Each row was made from one small tree. The marks that hang from a mark follow it in brackets, in alphabetical order. Every link used is in the known rows. Write each row's tree.
Known rows:
dufurot[boni]: [-6.76, 1.23, 0.63, -1.06, -1.24, 0.28, 0.57, 3.42, -0.09, 1.39, 0.31, -0.31, -3.98, 4.68, 3.72, 2.19, 1.27, 4.67, -0.38, -0.17, -2.89, 1.97, -3.47, -7.31]
boni[dufurot[fizum[lefa]] kosoz[mubiput[fiteb]]]: [-1.21, 0.55, 3.71, -2.34, -1.66, -0.83, 1.84, 2.86, -1.15, -5.63, -3.01, -0.07, 0.98, 2.46, 5.16, 3.23, 1.55, -3.82, 1.34, -0.37, -3.93, 1.64, -0.85, -0.19]
fiteb[mubiput[kosoz]]: [-3.86, 2.19, 2.11, -1.74, -0.58, -0.97, 0.29, 4.22, -0.32, 0.37, 0.27, -0.19, 2.87, 5.15, 2.67, 2.37, 0.41, 1.24, 2.20, 0.85, -2.87, 0.49, -3.18, -3.30]
dufurot[boni[mubiput[fiteb]]]: [-4.26, 0.66, 0.35, -1.07, -2.33, -0.63, 0.69, 2.59, -0.38, 1.63, 1.07, 1.25, -3.44, 4.01, 4.26, 3.15, 0.76, 5.01, -1.40, 0.75, -3.39, 1.20, -4.14, -4.83]
kosoz[boni[dufurot[fizum[lefa]] mubiput[fiteb]]]: [-2.36, 0.79, 2.69, -0.71, -2.48, -0.24, 0.57, 1.23, -1.05, -3.95, -2.31, 0.41, 0.20, 1.95, 5.03, 2.45, 0.61, 2.42, -0.34, 0.09, -3.95, 3.17, -2.22, 0.89]
boni[dufurot[fizum] kosoz[mubiput[fiteb]]]: [-1.33, -0.22, 4.08, -1.35, -1.25, -1.15, 3.23, 2.94, -0.87, -6.69, -0.71, 0.96, 0.88, 2.03, 4.57, 3.20, 0.87, -3.23, 2.55, -0.62, -3.65, 1.49, -0.96, 0.06]
fiteb[mubiput[dufurot[fizum] kosoz[boni]]]: [-3.18, 3.56, -1.40, 0.59, -0.70, -0.37, -0.19, 2.71, -1.41, -4.41, 0.00, 1.14, 5.36, 2.04, 2.46, 1.67, -1.54, -2.00, 2.92, 0.34, -4.00, 2.62, -2.01, -0.09]
kosoz[boni]: [-7.05, 0.15, 2.22, -0.40, -0.72, 0.49, -0.39, 2.78, 0.68, 1.06, -0.05, -0.95, -1.25, 5.14, 3.68, 1.21, 1.26, 4.30, 0.48, -0.47, -2.27, 3.79, -2.86, -4.54]
kosoz[mubiput[dufurot[boni fizum[lefa]]]]: [-5.06, 2.84, -2.26, -2.06, -2.56, 0.89, 0.27, 3.73, -2.18, -3.70, -1.99, -0.18, 0.80, 3.28, 4.21, 2.17, 0.09, 0.80, -2.61, 0.22, -4.85, 1.90, -2.27, -3.74]
fizum[dufurot[boni]]: [-5.60, 1.47, -0.03, -1.74, -1.82, 1.35, -2.77, 4.67, -0.31, 2.18, -0.70, -0.50, -3.66, 3.45, 4.46, 2.42, 1.44, 4.12, 0.51, 0.97, -1.42, 1.32, -3.73, -6.45]
mubiput[fiteb kosoz[boni[dufurot[fizum]]]]: [-1.15, 2.65, 2.60, 0.98, -0.53, -0.51, 1.92, 1.48, -0.55, -3.44, -0.63, 1.60, -1.08, 1.23, 3.77, 2.87, -0.36, -2.68, 4.05, -0.77, -3.10, 2.14, -1.60, -0.47]
lefa[fizum[dufurot[boni[mubiput[fiteb]]]]]: [-2.62, 0.71, -1.26, -1.61, -2.92, 0.56, -2.30, 6.52, -1.17, 4.81, -0.34, 1.83, -2.42, 3.98, 3.19, 3.39, 1.85, 4.17, -1.16, 1.36, -3.11, 1.21, -4.15, -3.75]
mubiput[dufurot[boni fizum] fiteb kosoz]: [-1.38, 4.59, -3.55, 0.58, -0.94, -0.64, 1.48, 2.88, -1.19, -1.75, 0.03, 2.43, -4.21, 1.13, 3.36, 2.79, -1.21, -2.59, 2.63, -0.11, -3.63, 0.25, -2.52, -3.97]
dufurot[boni[kosoz mubiput[fiteb]] fizum[lefa]]: [-3.29, 1.92, -0.18, -1.27, -2.40, -0.86, -0.82, 1.18, -1.34, -3.98, -1.92, 1.33, -1.97, 2.35, 4.18, 3.18, 0.46, -1.18, -1.52, 0.15, -4.80, 1.96, -3.18, -3.19]
mubiput[dufurot[fizum[lefa]]]: [-4.35, 1.97, -1.71, -2.09, -1.71, 0.37, 0.40, 4.27, -0.71, -3.17, -2.84, -1.06, -2.82, 3.76, 4.10, 0.51, 0.87, 3.06, 0.12, -0.18, -3.11, 1.83, -2.09, -2.89]
kosoz[boni mubiput[dufurot[fizum]]]: [-5.48, 0.89, -0.35, -0.33, -1.57, 0.74, 0.73, 3.11, -1.17, -5.12, 0.05, 0.21, 3.45, 3.32, 3.64, 1.11, -0.56, 0.86, -0.63, -0.27, -4.00, 3.55, -1.77, -0.72]
dufurot[boni[kosoz mubiput] fizum[lefa]]: [-5.73, 2.09, -0.14, -1.75, -2.05, 0.03, -1.05, 1.61, -1.47, -5.84, -2.28, 0.15, 0.26, 2.57, 3.57, 2.18, 0.20, -0.87, -2.38, 0.07, -4.46, 2.66, -2.99, -3.71]
boni[dufurot[fizum[lefa]] kosoz mubiput[fiteb]]: [-1.24, 0.73, 2.68, -2.07, -1.84, -1.12, 1.44, 2.10, -0.89, -6.02, -3.03, 0.28, -0.51, 1.27, 5.04, 2.58, 1.34, -1.66, 1.32, 0.03, -3.39, 1.79, -1.68, 0.40]
fizum[dufurot[boni] lefa]: [-5.45, 2.43, -0.33, -2.59, -2.33, 1.84, -4.16, 4.65, -0.49, 3.29, -3.08, -1.58, -3.73, 3.80, 4.86, 2.50, 1.94, 3.62, -0.72, 1.21, -1.65, 1.59, -3.67, -6.66]
fizum[dufurot[boni[kosoz[mubiput[fiteb]]]] lefa]: [-2.81, 1.88, 0.46, -2.72, -2.33, 0.58, -4.14, 3.85, -0.81, 2.03, -3.05, -0.32, -0.23, 2.78, 5.49, 4.21, 1.93, -3.80, -0.14, 1.37, -2.49, 1.43, -2.79, -4.45]

Write each row's tree:
[-1.39, 3.19, -1.90, -1.19, -2.17, 0.49, -2.62, 6.31, -1.29, 4.71, -0.60, 2.23, -0.85, 3.20, 2.50, 3.81, 0.45, -0.94, 0.10, 1.47, -2.88, 0.42, -4.07, -3.42]
lefa[fizum[dufurot[boni[mubiput[fiteb kosoz]]]]]
[-1.85, 2.53, 2.80, 0.53, -0.04, -0.21, 1.59, 2.12, 0.40, 1.46, -0.65, 0.54, -1.26, 1.72, 4.35, 2.97, 0.40, -2.35, 4.69, -0.27, -1.81, 2.40, -1.79, -2.09]
mubiput[fiteb kosoz[boni[dufurot]]]
[-2.72, 1.39, -0.89, -0.87, -2.40, 0.26, -0.48, 2.61, -1.18, -2.19, -1.97, 0.35, 1.27, 3.54, 4.78, 2.10, 0.16, 0.08, -0.92, 0.07, -4.44, 3.08, -1.73, -0.36]
kosoz[boni mubiput[dufurot[fizum[lefa]] fiteb]]
[-5.09, 1.26, -0.99, -1.58, -1.93, 1.68, -2.43, 7.37, -0.92, 4.56, -0.97, 0.36, -2.99, 4.78, 2.62, 2.43, 2.14, 3.88, -0.12, 0.50, -2.49, 2.05, -3.37, -6.13]
lefa[fizum[dufurot[boni]]]
[-4.29, 3.74, -1.94, 0.71, -0.17, 0.53, 0.22, 2.63, -0.65, -3.96, -0.61, 0.69, 0.78, 1.89, 2.89, 0.85, -1.54, -2.77, 2.53, -0.51, -2.89, 2.99, -1.83, -1.76]
mubiput[dufurot[fizum] kosoz[boni]]
[-5.01, 1.16, -1.21, -1.86, -1.80, 1.18, -3.10, 6.34, -1.06, 1.02, -1.34, 0.90, 1.23, 2.76, 2.54, 2.54, 1.56, -0.87, -0.51, 0.98, -2.52, 2.69, -3.22, -3.92]
lefa[fizum[dufurot[boni[kosoz mubiput]]]]
[-2.51, -0.05, 3.10, 0.24, -2.11, -0.65, 1.91, 1.25, -0.84, -5.02, 0.06, 1.39, 0.17, 1.50, 4.64, 2.51, 0.07, 2.97, 0.95, -0.14, -3.64, 2.98, -2.34, 1.09]
kosoz[boni[dufurot[fizum] mubiput[fiteb]]]
[-1.70, 1.60, -1.91, -1.82, -1.82, -0.84, 0.04, 2.76, -0.80, -4.84, -2.64, 0.50, -0.92, 1.60, 4.69, 1.57, 0.47, -2.00, 0.66, 0.29, -3.42, 1.82, -2.09, -0.16]
boni[kosoz mubiput[dufurot[fizum[lefa]] fiteb]]
[-3.66, 5.68, -3.92, -0.86, -1.19, 0.80, -0.13, 3.25, -1.62, -2.56, -2.72, 0.30, -1.93, 1.76, 3.35, 1.89, -0.83, -2.80, 0.53, -0.01, -3.72, 1.29, -2.26, -4.81]
mubiput[dufurot[boni fizum[lefa]] kosoz]
[-4.54, -0.31, 1.96, -0.37, -1.77, -0.45, -0.33, 1.91, 0.36, 1.12, 0.81, 0.51, -0.76, 4.39, 4.34, 2.12, 0.72, 4.51, -0.43, 0.41, -2.84, 3.00, -3.67, -2.02]
kosoz[boni[mubiput[fiteb]]]
[-2.06, 4.19, -0.81, -1.13, -2.50, -0.59, -0.58, 1.62, -1.74, -2.18, -1.62, 1.63, -1.84, 2.87, 3.55, 3.43, -0.85, -0.93, -1.83, 0.65, -4.95, 0.48, -3.80, -3.33]
dufurot[boni[mubiput[fiteb kosoz]] fizum[lefa]]
[-4.48, 2.73, 2.89, 0.03, 0.29, 0.66, 1.32, 2.58, 0.27, -0.40, -1.12, -0.57, 1.01, 1.97, 3.80, 2.00, 0.18, -2.03, 3.78, -0.37, -1.54, 3.12, -1.62, -2.77]
mubiput[kosoz[boni[dufurot]]]
[-5.40, 2.11, 0.64, -3.21, -2.06, 1.64, -4.40, 4.23, -0.98, 0.19, -3.37, -1.39, 1.92, 3.15, 4.99, 3.26, 1.63, -3.45, -1.05, 1.28, -2.25, 2.13, -2.72, -5.02]
fizum[dufurot[boni[kosoz[mubiput]]] lefa]
[-5.04, 2.50, -2.85, -0.05, -0.67, 0.01, 1.08, 2.76, -0.95, -5.46, -0.66, 1.05, -2.00, 0.85, 3.49, 1.53, -0.28, -2.51, 2.05, -0.72, -3.36, 2.61, -1.76, -4.49]
mubiput[dufurot[boni[kosoz] fizum]]
[-3.85, 1.06, 3.04, -2.28, -1.66, 0.23, 1.77, 3.57, -0.78, -4.42, -3.08, -1.33, -2.48, 3.33, 4.51, 1.55, 1.73, 3.41, 0.73, -0.52, -3.14, 1.90, -1.60, -2.42]
boni[dufurot[fizum[lefa]]]
[-2.86, 2.03, -0.60, -2.37, -2.52, 0.49, -4.57, 3.16, -0.60, 1.57, -2.96, -0.03, -1.68, 1.64, 5.37, 3.53, 1.56, -1.63, -0.09, 1.71, -1.90, 1.46, -3.70, -3.84]
fizum[dufurot[boni[kosoz mubiput[fiteb]]] lefa]
[-5.74, 2.35, 0.15, -1.26, -1.37, 0.12, -0.86, 1.95, -1.00, -4.13, -2.66, -0.19, -2.47, 3.14, 3.56, 2.19, 0.88, -1.58, -0.56, -0.70, -4.21, 2.78, -2.42, -5.61]
dufurot[boni[kosoz] fizum[lefa]]
[-0.54, 3.84, -2.56, -1.70, -1.90, -0.57, 0.17, 3.26, -1.24, -3.01, -2.29, 0.92, -0.81, 2.26, 3.99, 1.87, -0.79, -1.67, 0.37, 0.88, -3.52, 0.19, -2.73, -0.14]
boni[mubiput[dufurot[fizum[lefa]] fiteb kosoz]]
[-2.35, 0.57, -0.26, -1.63, -2.00, 0.49, -2.35, 6.53, -1.15, 3.37, -0.89, 1.58, 0.48, 3.70, 3.22, 4.12, 2.04, -3.41, 0.45, 0.65, -3.27, 1.83, -2.50, -4.02]
lefa[fizum[dufurot[boni[kosoz[mubiput[fiteb]]]]]]
[-3.77, 3.38, -1.77, -1.74, -1.86, 1.52, -2.88, 6.68, -1.53, 2.79, -1.00, 1.23, 1.26, 3.36, 1.89, 2.84, 0.40, -0.58, -0.85, 1.41, -2.61, 1.09, -3.97, -4.07]
lefa[fizum[dufurot[boni[mubiput[kosoz]]]]]
[-5.02, 0.97, -1.17, -2.17, -2.69, 1.45, -2.69, 6.98, -1.27, 2.92, -0.66, 0.69, -0.17, 4.25, 2.62, 2.41, 1.55, 4.45, -2.12, 1.22, -2.89, 1.91, -3.92, -4.35]
lefa[fizum[dufurot[boni[mubiput]]]]
[-1.61, 3.46, -2.07, 1.22, -0.40, -0.30, 0.58, 2.25, -0.42, -2.11, -0.22, 1.84, -1.49, 1.68, 3.33, 1.83, -1.22, -3.02, 3.45, -0.40, -3.14, 2.12, -1.92, -1.17]
mubiput[dufurot[fizum] fiteb kosoz[boni]]
[-2.88, 4.67, -2.85, -0.17, -1.15, -0.69, 0.87, 3.35, -2.16, -3.96, 0.29, 1.88, 2.67, 1.54, 2.52, 2.66, -1.60, -1.52, 2.08, 0.68, -4.49, 0.70, -2.60, -2.88]
fiteb[mubiput[dufurot[boni fizum] kosoz]]
[-3.32, -0.16, 3.27, -0.27, -1.47, -0.37, 1.58, 1.93, 0.07, -0.15, 0.08, 0.40, 0.11, 2.10, 5.15, 2.57, 1.08, 3.26, 1.43, 0.34, -2.33, 3.12, -2.51, -0.29]
kosoz[boni[dufurot mubiput[fiteb]]]
[-2.10, -0.38, 4.24, -1.84, -0.79, -0.82, 2.87, 3.61, 0.10, -1.88, -0.72, -0.02, 0.90, 2.57, 5.21, 3.31, 1.97, -3.03, 3.05, -0.14, -2.35, 1.60, -1.24, -1.46]
boni[dufurot kosoz[mubiput[fiteb]]]
[-2.44, 2.52, -2.52, -1.48, -2.91, 0.00, 0.58, 3.34, -1.96, -1.79, -1.54, 1.03, -1.46, 3.05, 4.75, 3.14, 0.27, 0.52, -1.78, 0.32, -5.08, 1.21, -2.34, -3.08]
kosoz[mubiput[dufurot[boni fizum[lefa]] fiteb]]
[-4.52, -0.59, 3.02, -0.60, -1.62, -0.12, 0.11, 2.66, 0.15, 1.56, 0.73, 0.24, 0.69, 5.59, 4.33, 2.76, 1.08, 2.43, -0.44, -0.02, -3.28, 2.87, -2.83, -2.74]
kosoz[boni mubiput[fiteb]]
[-2.38, 0.83, -1.29, -1.32, -2.10, 0.31, -2.79, 5.81, -0.96, 2.89, -0.91, 1.98, -0.97, 2.61, 3.06, 3.48, 1.82, -1.08, 0.41, 1.02, -2.79, 2.00, -3.35, -3.29]
lefa[fizum[dufurot[boni[kosoz mubiput[fiteb]]]]]
[-1.81, 0.76, -1.62, -0.88, -1.31, -1.27, 1.44, 2.84, -0.58, -5.86, -0.35, 1.47, -0.84, 1.26, 4.12, 1.51, -0.07, -1.51, 1.88, 0.14, -3.06, 1.54, -2.21, 0.09]
boni[kosoz mubiput[dufurot[fizum] fiteb]]
[-3.96, 0.31, 3.34, -1.14, -0.24, -0.48, 2.79, 3.04, -0.28, -7.33, -1.36, -0.17, -1.00, 1.57, 3.85, 1.66, 1.12, -1.44, 3.47, -1.06, -2.58, 2.36, -0.99, -1.93]
boni[dufurot[fizum] kosoz]
[-5.95, 2.21, 0.15, -1.45, -2.23, 0.34, -0.42, 2.67, -1.23, -2.22, -1.99, -0.32, -3.86, 4.51, 3.70, 2.13, 0.83, 3.89, -2.16, -0.42, -4.55, 2.01, -3.19, -5.99]
dufurot[boni fizum[lefa]]
[-1.62, -0.09, 3.10, -1.31, -2.27, -1.13, 3.21, 2.89, -0.88, -5.25, -0.01, 1.14, -1.86, 2.28, 4.59, 2.49, 0.63, 4.26, 0.90, 0.09, -3.37, 0.77, -2.55, 0.28]
boni[dufurot[fizum] mubiput[fiteb]]
[-1.02, 3.49, 2.33, 0.10, -1.00, -0.20, 0.57, 1.40, -0.71, -2.32, -2.89, 0.44, -1.09, 1.66, 4.18, 2.90, 0.08, -3.31, 2.84, -0.57, -3.52, 2.43, -1.48, -0.80]
mubiput[fiteb kosoz[boni[dufurot[fizum[lefa]]]]]
[-1.76, 4.34, -1.15, -2.27, -2.61, 0.89, -4.32, 3.62, -0.95, 3.30, -2.66, 0.37, -1.67, 2.21, 4.84, 3.86, 0.27, -1.17, -0.50, 2.21, -1.95, -0.17, -4.27, -3.90]
fizum[dufurot[boni[mubiput[fiteb kosoz]]] lefa]
[-0.11, 3.13, 2.13, -1.93, -1.91, -0.74, 1.70, 2.59, -1.29, -4.26, -2.68, 0.51, -0.39, 1.84, 4.32, 2.87, 0.01, -1.42, 1.02, 0.52, -3.49, 0.23, -2.39, 0.44]
boni[dufurot[fizum[lefa]] mubiput[fiteb kosoz]]
[-1.16, 5.44, -4.02, -0.41, -1.52, -0.13, 0.15, 2.85, -1.44, -0.69, -2.32, 1.44, -4.22, 1.58, 3.97, 2.93, -0.71, -3.06, 1.43, 0.11, -4.03, 0.49, -2.45, -4.25]
mubiput[dufurot[boni fizum[lefa]] fiteb kosoz]
[-2.57, 3.66, 2.95, -0.65, -1.18, -0.26, -0.14, 1.89, -1.73, -4.50, -2.66, -0.12, 5.79, 1.91, 3.40, 2.67, -0.15, -2.35, 2.26, 0.25, -4.16, 2.77, -1.47, 0.24]
fiteb[mubiput[kosoz[boni[dufurot[fizum[lefa]]]]]]
[-4.99, 0.94, -1.26, -1.83, -0.57, -0.11, 0.73, 3.95, 0.18, -2.91, -0.69, -0.56, 1.17, 1.98, 4.14, 0.61, 0.64, -0.80, 1.58, 0.47, -1.55, 2.39, -2.38, -2.06]
boni[kosoz mubiput[dufurot]]
